Known rows, with every way that one mark hangs from another
dogi(nite): [ 0.00  0.20  0.96 -0.70 -0.48  1.44 -0.07  0.37 -0.77  0.51  2.24  0.41
  2.13  2.73 -0.90  1.95  0.15 -1.36  2.95]
faku(nite(lifa(dipul(murukig(remu(dogi)))))): [ 1.48 -3.64 -2.64  7.30 -0.27  2.10 -4.20  3.37  1.83  2.02 -3.44 -2.22
 -1.70  1.89  4.22 -4.19 -2.16 -3.59  5.88]
dipul(lifa murukig): [-0.12  1.29  0.09 -1.21 -0.84  1.44 -0.34 -0.79 -1.38  0.45 -3.22 -3.23
  0.06 -0.03  1.72 -2.05 -1.72  2.39  0.74]
murukig(dipul remu(pamo)): [ 0.79 -0.23  2.95  0.43 -2.46 -0.05  3.08  3.24  0.77 -1.51 -1.62  0.33
  0.72 -7.23 -1.48 -0.19  1.35  0.16 -0.85]
faku(nite(lifa(dipul)) remu(dogi pamo)): [ 0.09 -5.58 -0.62  4.82 -1.32 -1.64  0.02 -0.30 -1.30  2.45 -2.70  2.55
  0.58  1.75 -3.58  0.40 -1.72 -2.15  6.96]
murukig(dipul(lifa)): [-1.67  0.34  0.75 -2.10 -1.73  2.20  0.23 -2.72 -1.60 -0.17 -2.81 -2.89
 -0.19 -2.09 -2.11 -0.87 -2.09  1.98 -0.68]
pamo(remu(dogi(nite(lifa)))): [ 2.12 -2.65  0.28  1.48 -1.95  1.09 -1.43  1.23 -0.82  3.52  0.62  4.61
  3.34  7.05 -3.15  2.19 -2.06 -4.26  5.70]
dipul(lifa(nite) murukig(remu(dogi))): [ 0.64 -1.48 -0.91  2.65 -2.83  1.19 -0.65  3.01  1.95  3.39 -4.88 -2.42
  3.60 -1.81 -0.81 -4.43 -1.39  1.50  3.82]
remu(dogi): [ 0.44 -2.69 -0.34  0.66  0.56  0.34 -1.24  1.76  0.92  1.80  0.33  0.39
  2.39  2.03 -1.14 -2.28 -1.34 -1.52  1.12]
remu(dogi pamo): [ 0.56 -3.34  1.61  0.52 -1.66 -1.50  1.45  2.26  0.31  0.81 -0.03  1.77
  4.65 -0.53 -3.55 -2.26 -0.19 -1.40  1.43]
nite(lifa(dipul)): [-1.60 -0.98 -2.04  4.39 -1.87 -0.98 -2.60 -2.33  0.46  0.26 -3.42 -0.23
 -2.22  0.60  2.39 -0.71 -1.92 -0.58  1.96]
pamo(remu(dogi)): [ 2.43 -1.67  0.14  0.25  0.20  0.27 -1.78  2.77  0.26  3.02 -0.03  3.76
  2.36  3.52 -1.66  0.24 -1.74 -1.95  1.52]
dogi(remu): [ 2.26  1.45 -0.20  0.03  0.87 -0.35  1.13  0.76 -0.67  0.89 -0.57  1.03
  0.16 -0.86 -0.33 -0.45 -0.33 -0.22  3.16]
faku(remu(dogi)): [ 1.31 -2.80  0.18  0.30  2.29  0.01  0.60  1.98 -0.14  3.13  0.23  2.79
  1.71  1.59 -1.94  0.15 -1.30 -0.11  2.28]
faku(nite(lifa)): [ 0.09 -2.42 -1.81  2.64 -1.47  0.50 -0.60 -2.28 -1.23  0.25  0.26 -1.31
 -2.03  2.44 -2.32  1.01 -0.57 -2.69  3.43]
remu(dogi(nite(lifa)) pamo): [ 0.11 -4.69  1.80  1.80 -4.24 -0.83  1.53  0.66 -1.06  1.05  0.94  2.52
  5.86  2.65 -5.13  0.10 -0.40 -3.39  5.56]
dogi(nite(lifa(dipul)) remu(pamo)): [ 0.64 -0.02  1.44  3.42 -3.39 -1.78  0.73 -0.77 -1.51  0.72 -2.65  2.76
  2.40  0.07 -1.44  1.02 -0.65 -1.72  8.17]
remu(dogi(nite(lifa(dipul(murukig)))) pamo): [ 0.16 -3.36  1.61  4.39 -3.96  0.06 -1.28  1.91 -1.01  0.55 -2.51  1.00
  3.84  4.51  1.50 -3.46 -2.61 -2.37  5.43]
dogi(nite(lifa(dipul)) remu): [ 0.89  0.86 -0.75  3.42 -1.23  0.45 -1.58 -1.36 -0.81  1.82 -2.23  1.18
  0.24  2.56  0.96  0.59 -1.74 -1.83  8.43]
dipul(lifa(nite) murukig): [-0.94  1.01 -0.11  0.75 -3.77  0.59  0.06 -1.29 -1.20  0.98 -4.79 -2.52
  0.98  0.57 -0.74 -2.76 -1.66  3.55  1.27]

Rows
[ 0.76 -4.21  2.57  2.71 -4.66  1.02  2.17  3.31  0.22  0.39 -0.44  1.81
  4.58 -1.77 -4.13 -0.40 -0.16 -3.87  4.30]
murukig(dipul remu(dogi(nite(lifa)) pamo))
[-1.41  0.66 -0.05  1.40 -3.99  1.41  1.12 -0.29  0.71  0.85 -4.89 -2.39
  0.65 -5.90 -3.41 -0.89 -0.53  2.69  1.29]
murukig(dipul(lifa(nite)) remu)
[-0.24 -3.27 -1.68  5.72 -1.22  1.09 -3.49  2.26  2.57  3.34 -1.64  0.58
  2.51  0.88  0.99 -0.66 -0.95 -3.55  7.53]
murukig(remu(dogi(nite(lifa(dipul)))))
[ 1.31 -2.77  0.28  4.25  0.25  1.40 -2.31  1.73 -1.07  3.10 -2.44  2.26
  0.41  6.59  3.10 -1.44 -4.13 -0.99  6.50]
faku(remu(dogi(nite(lifa(dipul(murukig))))))
[ 0.14  0.52  1.22  1.59 -5.52 -1.16  2.98  2.06  0.11  0.28 -5.86 -1.48
  3.31 -6.09 -2.13 -1.59  1.17  3.09  2.76]
dipul(lifa(nite) murukig(remu(pamo)))
[ 1.34 -2.35  0.25  1.23  0.61  2.02 -0.93  4.35  2.05  2.77  1.93  1.00
  4.76  0.37 -1.40  0.20  0.65 -3.39  5.55]
murukig(remu(dogi(nite)))
[ 2.46 -1.44  1.26 -0.52  0.11  1.70 -1.62  2.84 -0.29  3.58  1.80  4.37
  4.37  6.18 -2.78  2.23 -1.23 -2.95  4.50]
pamo(remu(dogi(nite)))
[-0.38 -2.74  2.87 -1.10 -3.42  2.18  1.64  2.52 -0.23  1.67 -1.38 -0.45
  6.94 -4.32 -5.58 -0.40 -0.38 -1.02  4.94]
murukig(dipul(lifa) remu(dogi(nite) pamo))
[ 1.18  1.57 -0.72  3.75  0.61  0.89 -2.74  4.12  2.35  0.29 -3.97 -1.54
 -2.16 -2.39  7.57 -2.70 -0.19  0.75  0.98]
lifa(dipul(murukig(remu)))
[-0.08  0.05 -0.92  4.68 -1.61  0.13 -2.68 -0.63 -0.29 -0.44 -4.61 -1.18
 -3.48  2.57  6.08 -3.23 -2.76  0.10  1.11]
nite(lifa(dipul(murukig)))
[ 0.13 -3.93 -0.19  1.86 -1.94  1.20 -0.95  0.06 -0.26  2.16  1.35  1.34
  3.83  5.07 -2.69 -0.19 -1.73 -3.36  5.55]
remu(dogi(nite(lifa)))
[-1.40 -3.74 -1.03  4.73 -1.51  0.78 -3.58 -0.46  0.38  2.54 -0.97  0.87
  2.67  5.34  0.05 -1.39 -2.82 -3.22  6.45]
remu(dogi(nite(lifa(dipul))))
[ 1.63 -1.24 -0.06  3.96  1.16  2.91 -3.86  6.09  2.42  2.55 -1.54 -0.45
  2.73  1.92  5.43 -3.51 -1.30 -2.23  5.11]
lifa(dipul(murukig(remu(dogi(nite)))))
[ 0.82 -1.52 -1.32  6.58 -1.38  0.19 -3.09  5.24  3.54  2.62 -4.85 -0.76
  1.28 -0.14  4.06 -5.60 -1.94  0.12  2.99]
lifa(dipul(murukig(remu(dogi))) nite)
[-0.50 -2.88  1.93 -0.13 -3.11  0.59  1.81  2.24  0.78  1.27 -3.38 -1.35
  4.33 -6.95 -4.77 -2.35 -0.33  0.20  1.82]
murukig(dipul(lifa) remu(dogi pamo))
[ 0.84 -2.29  0.59  6.40 -3.72 -1.39 -0.51  5.55  2.89  1.48 -5.28  0.48
  3.61 -2.61  1.47 -5.64 -0.63  0.45  3.22]
lifa(dipul(murukig(remu(dogi pamo))) nite)
[-1.39 -4.27  0.85  4.14 -3.74 -1.01 -1.09  0.01 -0.28  1.48 -1.51  2.03
  4.81  2.70 -2.47 -0.87 -1.62 -2.85  6.64]
remu(dogi(nite(lifa(dipul))) pamo)
